Known rows, with every step that occurs:
T E: [-15  -1  -7  -2  14  15  20 -15  -4   5   0  -5  -7  51  13  -6   0  20
  16   2  -4   9 -10  12  -3  26   2  14   9 -32  -2 -22   3  22   7  33
  10  19]
B K: [ 11  -4  -8  -9  -3 -13 -11  -5  -8   0 -23 -10 -18   0  32  11 -15 -11
   5   3  42 -17  -4 -12  -3   2  -3   6   9 -23  -9 -16 -25  24   8  -1
  14   5]
Q V K H: [ 31  24 -20  26  -6  26 -25  -9  21  19   8  23  -8  34  -5  10 -13   2
   0   4  23  10   2 -21  -8  17   7  -5  -2 -31   8 -34  12  42  -3  -7
   3  21]
B Q: [ 15   5  -9 -13  17 -25 -13 -13 -21  -4 -13   1  -8   0  22 -10   0   8
 -12   5   6   4 -13 -13 -13   5  -6  19  23 -12   0 -20   0  16 -10  -4
  13  14]
T K: [-12  -9  -5   2  17  10  -8 -11  -2  10 -17   2 -27  36  -1  -4 -10   3
   2   5   7 -12  -2   9  20  15   4  19  28 -37  -2 -24 -18  40 -19  20
   9  11]
T K B Q N: [ 27  -6 -25 -31  25  14 -65 -18   7  30  -5  -1  -8  22 -19 -37  25   2
 -12  -2  39  11   2 -18  -7   3 -15  36   7 -34  16 -58 -19  28  -2  -5
   5  53]
J K V: [  5  16 -13  11   3   4 -13 -10 -35  30  -1   2 -29  29 -30   7  -4  15
 -11 -12  12 -27   4  -7   9  -7  12  20  10 -10   9  -2  28  40   5  40
  -5   8]
U A Q: [ -5 -31  31 -26  15   5   8  25 -22  -9 -21   2 -30  15  13 -14   3 -31
   1   3   5  12   7 -20  16  24  25  13   7 -23   2  -3 -23  20 -31   0
  22  18]
B Q D U A: [ 22 -40  15 -65  26   3 -30  22 -21  16 -37  -4 -26 -30  14  -8   5  -5
 -21  -3   5  19  -4 -11   7  18  22  42   9 -15  19   8 -36  -5 -35 -22
  37  20]
N Q B K T: [ 35  13 -37 -26   8  26 -49 -32 -23   2  34   4 -38  -2  15 -34  18 -47
  -7  20  50 -21 -13 -38 -14   4  16  20  -1 -27 -22 -20 -45  37   0 -24
  21  30]
Y Q A: [ 17 -23  11 -13  20  17 -45 -17 -25  28 -13  16  -5  18 -21 -38  -4   0
  12  12   6   3  -4  10   2  32  27  -2  -7 -39  -6 -31 -10  37 -28  -8
   8  -2]
N Q B K T E: [ 13   9 -42 -29   5  46 -31 -41 -14   6  44  -7 -42  35  23 -34  35 -29
  14  27  46 -20 -20 -25 -26  25  15  28  -1 -43 -22 -28 -38  42  15   4
  27  40]
N Q B K: [ 25  -2 -23 -30   5   7 -42 -26 -14  -3  25 -25 -41 -20  15 -14  21 -59
   4  14  58  -8  -6 -40  -1   4   4  22  -7 -20 -22 -19 -52  26 -15 -37
  22  37]
A U D: [ 20 -12  23 -20  12   8  33  12   0  18 -48  -4  -2  -1  12  -2   8  -2
 -11 -10  -1  46  13  -2  31  15   6  31   7 -28  16  -9 -18   4 -28 -13
  20  31]
D U A Q Y: [  4 -53  44 -48  22   8 -43  30 -31  11 -53  19 -25  -7  11   3 -15 -16
  -1 -18   7  28 -12 -17   5  42  40   9  -5 -28   7  13 -20  24 -46 -20
  21  18]
U A Q B K: [  9 -38  22 -52   2  19 -36  14 -25  -9 -10 -24 -37  -8   6 -24  17 -69
   9  11  62  -4   3 -28   9  34  20   8   0 -42  -6  -3 -50  33 -12 -25
  24  32]
A U D Q V K: [ 40 -35  -4  19   9  12   1   4   3  24 -36  10 -23  34  -4  28  13 -19
   2  14  15  43 -12 -23  13  32   8  55 -13 -65  -6 -13   0  36 -54 -10
  46  12]
U D Q V: [ 21 -25  12   3  10 -14   3 -14  -7  18 -24 -11 -30   5 -22   1   7 -11
  11  -3   9   4 -23   0   5  25  10  27 -18 -57  -7   2  -5   2 -45   0
  27   9]
U D Q: [  7 -41  29  -4  15 -29  25  -8  -5  12 -21 -22  -6   0  -1   7  10  -6
 -10   1  -3  22 -17  -1  15  13   8  35 -13 -49  10  -3  -5   7 -49  -5
  30   9]
A U: [ 19   6   4  -8  25  12   5   5 -18   1 -31  18   4  22  17   0  -7   3
 -12  -1  -6  37   8 -11  21   4  11  22  14 -11   4 -15  -4  25 -15  -2
  12  20]
A Q: [  3 -12  15  -1  13   9 -12  -7 -22   3 -20  -7  -7  14  17 -20 -17 -15
   7   1   9   9  -9 -13  11  18  24   2   3 -28  -8 -11   0  41 -16  -1
  17  22]
V K T E: [  0   5 -37  27  11  47  14 -22   4  12  20  30 -11  90  19   1  -6  27
   5  19  -3   2 -15  -1 -17  29   2  23  19 -49 -10 -42  12  60  20  39
  20   7]
Q V: [ 20  19 -15  11  13  14 -18 -12 -16  10 -11  14 -29  21 -17 -11 -19  -6
  16  -9   9 -11  -6   2  -1  14   6  -3   7 -23 -19 -10  -6  11  -1  10
   1  11]
D U A Q B K: [ 18 -52  28 -57  19  24 -63  20 -33  -1 -31 -15 -26 -26   2  -7  15 -59
  -3   2  53  20  -7 -35  11  34  32  27  -5 -36   5  -3 -42  53 -29 -30
  32  24]
J K B Q Y: [ 10  -3 -14 -37  13 -12 -59 -13 -34  36  -4  -2 -13  -7 -20 -21  -6   6
 -15 -23  42  -8  -5 -30 -32   9   1   0  -3 -15  10  -9  -6  11   8  -3
   8  44]
A U D Q Y: [ 21 -49  39 -31  13 -14   2   5 -11  25 -52   5  -4   3  10  10   1   0
  -9  -3   8  42 -15  -5  12  34  17  29 -17 -54  14  15  -8  -1 -56 -27
  32  28]
A U D Q: [ 20 -40  33 -14  21 -14  26   4 -10  14 -42  -7   2   8  10  13  18  -6
 -20   8  -7  51  -9 -13  26  14  14  52 -12 -45  17  -2  -3  17 -57 -12
  39  19]
J K: [ -1  -4 -10  -2  11  -6   4  -8 -21  25 -17 -10  -8  11 -16   8  -9   4
 -10 -14   5 -18   5  -5  17  -1  18  13  13  -9   0 -15  -7  33 -12  21
   3   1]
D U A: [  4 -29  23 -29  36  -3  -4  29 -18  -5 -34  22 -17  -4  -1  19   3  -3
 -21 -16 -14  36   0 -11  18   8  20  37  10  -4  16  -6 -21  16 -41   1
  16  -4]
Y Q B K: [ 24 -34  -8 -20   5  10 -52 -26 -23  12  -3 -22 -19  -5 -15 -30   7 -33
  23  24  44   4  -1  -5  -5  35   6 -10  -4 -47 -17 -17 -27  55  -8 -18
   8  21]
H K T E: [ -1   7 -31   0  22  46   4 -34 -24  19   9  20 -10  72   7 -14   4  34
   9  31   1 -23  -6  -3 -12  19  30  29  14 -52 -37 -33  27  37  22  49
  20  31]
K B Q Y: [ 15   3  -4 -31  22 -10 -57 -14 -23  12   2  10 -10  -7   0 -32 -13   4
  -8 -15  35  14 -10 -23 -39  13 -12  -7  -4 -20   4 -10  -5  -5  11 -20
   8  52]
H K J: [ 22   6 -11   8  26  17 -29 -10 -22  13  -4  19  -7   9  -2 -22 -14  15
  -9  12   4 -14  12 -39  14 -15  36  32  10 -37 -20 -32  14  14  -3   6
  30  37]

Rows:
[ 19 -26   0  -7  26  20 -38 -31 -28  12   9 -11  -5   6 -39 -46   7 -20
   9  14   0  26   1   7   7  35  13 -11   3 -37  -9 -18  -7  46 -24 -14
  -1  22] => Y Q B
[ 16  11 -14  12  13  16 -23 -19 -36  16   1  12 -28  34 -16   4  -7  12
  -2  18  21 -21   9 -18   2  -5  16  28   9 -28 -31 -12  47  28   9  29
   7  36] => H K V
[ 32 -40  32 -35  14  30 -16   3 -15  44 -53   8  -2   7 -15 -34  19  -7
   5   6  10  40  10   9  23  42  29  24 -11 -54  14 -23 -23  24 -48 -24
  26  20] => Y Q A U D
[-14  -4  -6   2  28  28 -31 -10  -3  14   5   4 -23  35 -23 -24  -5  -4
  -2  -7  22   9   8  -9  10   4  -4  15   9 -34   5 -32 -15  38   0  23
  13  41] => T K B
[ 13 -23  10  -6  35  -2 -30 -27 -24   0  20 -11   3   9 -30 -14   9 -23
 -17  12   3  20 -25 -11   7  14  14  21 -12 -38  -2  -8   1  29 -33 -17
  14  17] => D Q B
[ 12 -13  13 -16  21  35 -39 -19 -27   4   7 -19  -4   4 -15 -46  -4 -41
   0   4  20  17  -8 -13  14  29  24  -6  -1 -37  -6 -10  -7  43 -12 -21
  10  40] => A Q B
[ 20 -22   9 -20  27  27 -33  -2 -13  34 -36 -11  -2 -17   2 -12 -32   4
  -8 -18   2  18  -8   6  25  12  31  15  -5 -24  10   4 -18  17 -18 -16
  25  20] => Q D U
[ 45  26 -58  23   9  22 -43 -23 -18   9   5  47 -31  45   7 -12  -8   8
  -2  19  20 -18 -23 -23 -37  19  -3  21  28 -40 -24 -31   9  48   9   8
  18   1] => B Q V K T
[ 30 -20  -2 -38  26   7 -51  -9 -19  29 -35 -14  -1 -30  18 -16 -16  12
 -16  -5  10  17 -20  -5   0  12  21  31   7 -20  11   0 -12  16 -19 -24
  32  25] => B Q D U
[ 14 -38   5 -12  12  24 -18 -17 -14  35 -15 -21 -18   3  -5 -43 -20  -4
  22  12   0   6   7  15  13  34  26 -12  -5 -40  -8  -1 -20  24 -21  -6
  21  22] => Y Q D
[ 37 -31  -6  -9  15   5 -27 -17  -6  29 -22   1   5  18 -18 -26   8   6
  10   5  -3  27   5   9  10  24  13   1  -5 -28  -3 -41  -8  38 -27 -12
 -10  11] => Y Q N
[ 30   2 -20 -12  24  21 -70 -10 -10  23  24  23   0  21  -9 -22   2 -13
 -22   4  51  16  -9 -37 -29   5  -9  29  -8 -33   6 -55  -4  30   3 -25
  26  32] => V K B Q A
[ 48  -6 -37  -7  20  10 -52 -11  12  26  16   6  10  18  -7 -13  17  -5
 -22  -1  41  38   0 -40 -23  -4 -23  30  -4 -23   8 -67  -2  31   4 -29
   9  44] => V K B Q N
[ 17 -37  38 -25  17 -10 -10  -7  -4  31 -20  -8  -3   0 -18  -8  13 -11
 -12  -1  18   5 -24   3  15  20  22  36 -26 -60  14 -15 -15  -3 -50 -21
  32   4] => U D Q A
[ 19   0 -19 -17  33   1 -47 -24 -37   9  11  -3  -5   4  -5 -20   9   0
 -15  17  38   9   6 -45 -23 -13   1  33   3 -24 -27 -35  19  16  10   1
  23  61] => H K B Q
[ -2   3  -8  -1  22  10 -18  -6 -24  29   8  -8  -5  10 -37 -13  -4  -4
 -16 -24  21   3  15 -22   5 -14   9   8  -8  -9   9 -24  -4  29   8  20
   7  30] => J K B
[ 25   7 -36  34   5  23 -19 -10   1  11  -3  21 -32  38  -8  11 -22 -11
  16   0  22  -2  -6 -14  -2  21  -4   9  11 -34 -25 -25  -2  39  -7   6
  10   3] => Q V K
[ 36 -46  20 -20  11 -21   7  -9  16  34 -27 -22   9  -1 -14   2  25  -4
 -14  -7   7  25 -13   0  21  11   7  39 -27 -49  14 -29 -14  -1 -51 -24
  17  16] => U D Q N
[ 36  10 -12 -14  10  21 -62 -11 -11   6   8  -5 -14 -16  -5 -41  -5 -24
  -4   2  43 -14  -1 -35   7   1  16   5   4 -40   9 -23 -30  21  18 -22
  24  35] => Q B K J
[  3  14   7  -9  -2  -1  -2  -5  -1  31  -6  -6  15   7 -11   4   0  19
 -28 -13   8  -5  12 -14  12  -7  25  -2  -1  -5  33 -25   9  35  -9   8
  -6  19] => J K H
[ 23  14 -35  35  18  39 -42  -9  -1  18  22  22 -27  37 -30  -7 -18 -21
  10 -11  36  19   5 -28 -13   9 -12   4  -9 -33 -16 -33   1  36  13   5
  16  32] => Q V K B
[ 29 -41  30 -28  28  10  -3  -8 -13  15 -17 -19   6  -2 -25 -13  32 -29
 -23   9   4  57  -9 -12  29  25  16  45 -15 -52  20  -2 -10  17 -52 -32
  32  38] => A U D Q B
[ 26 -16  22 -20  35  12 -37   0 -29  15 -24  31  14  30  -3  -1   6  -6
 -22  15   4  27 -21 -15  12  12  33  46 -18 -37   7 -21  -1  28 -45 -18
  31   3] => D Q A U
[  8 -50  34 -19   6 -32   0  -8  -3  26 -33 -13 -15  -5  -2   7  -5   0
   0  -9  12  11 -26   5   1  34  10  12 -20 -54   6  14 -11 -12 -48 -19
  23  18] => U D Q Y
[ 38  26 -59  33   8  39 -28 -27 -10  11  29  47 -57  47   9  -7  -3 -24
   7  15  16 -11 -14 -40 -18   9  14  30   7 -29 -38 -31 -15  47 -19   1
  25   6] => N Q V K T
[ 19  -8 -13 -35  25   1 -71 -25 -34  22   0   7 -12  -3  -7 -25  -9   6
  -6   7  51  -2   0 -39 -37   8   4  11  -4 -32 -29 -19  15  -3  10 -14
  18  71] => H K B Q Y
[ 18 -36  24 -24  22  41 -50  -2 -19  35 -44 -23  -3 -17  15 -25 -33 -13
   3  -9  13  22 -13  -8  25  26  48  12 -14 -36   6   9 -11  42 -25 -21
  38  32] => A Q D U
[ 29 -12  29 -39  16  28  -2  12  -2  34 -46  10   3   3  -4 -19  10 -11
 -14 -12  18  28   8   3  29  21  21  29  -6 -39  20 -19 -29  -4 -31 -27
  22  25] => Q A U D
[ -9   9   9  -6   5  16 -15 -10  18  15 -10   6  -5  31   2  -8   1  18
 -12   7   9  -1   5   1  16  12  13   6  16 -33  29 -34  -3  43 -17  10
   1  28] => T K H
[ 15  14   9 -17 -14  -9 -16  -3  13   8 -14  -9   3  -3  35   8  -8   5
 -11   7  46  -4   3 -18  -7   0   6 -10  -3 -21  21 -27 -10  27  12 -14
   7  23] => B K H
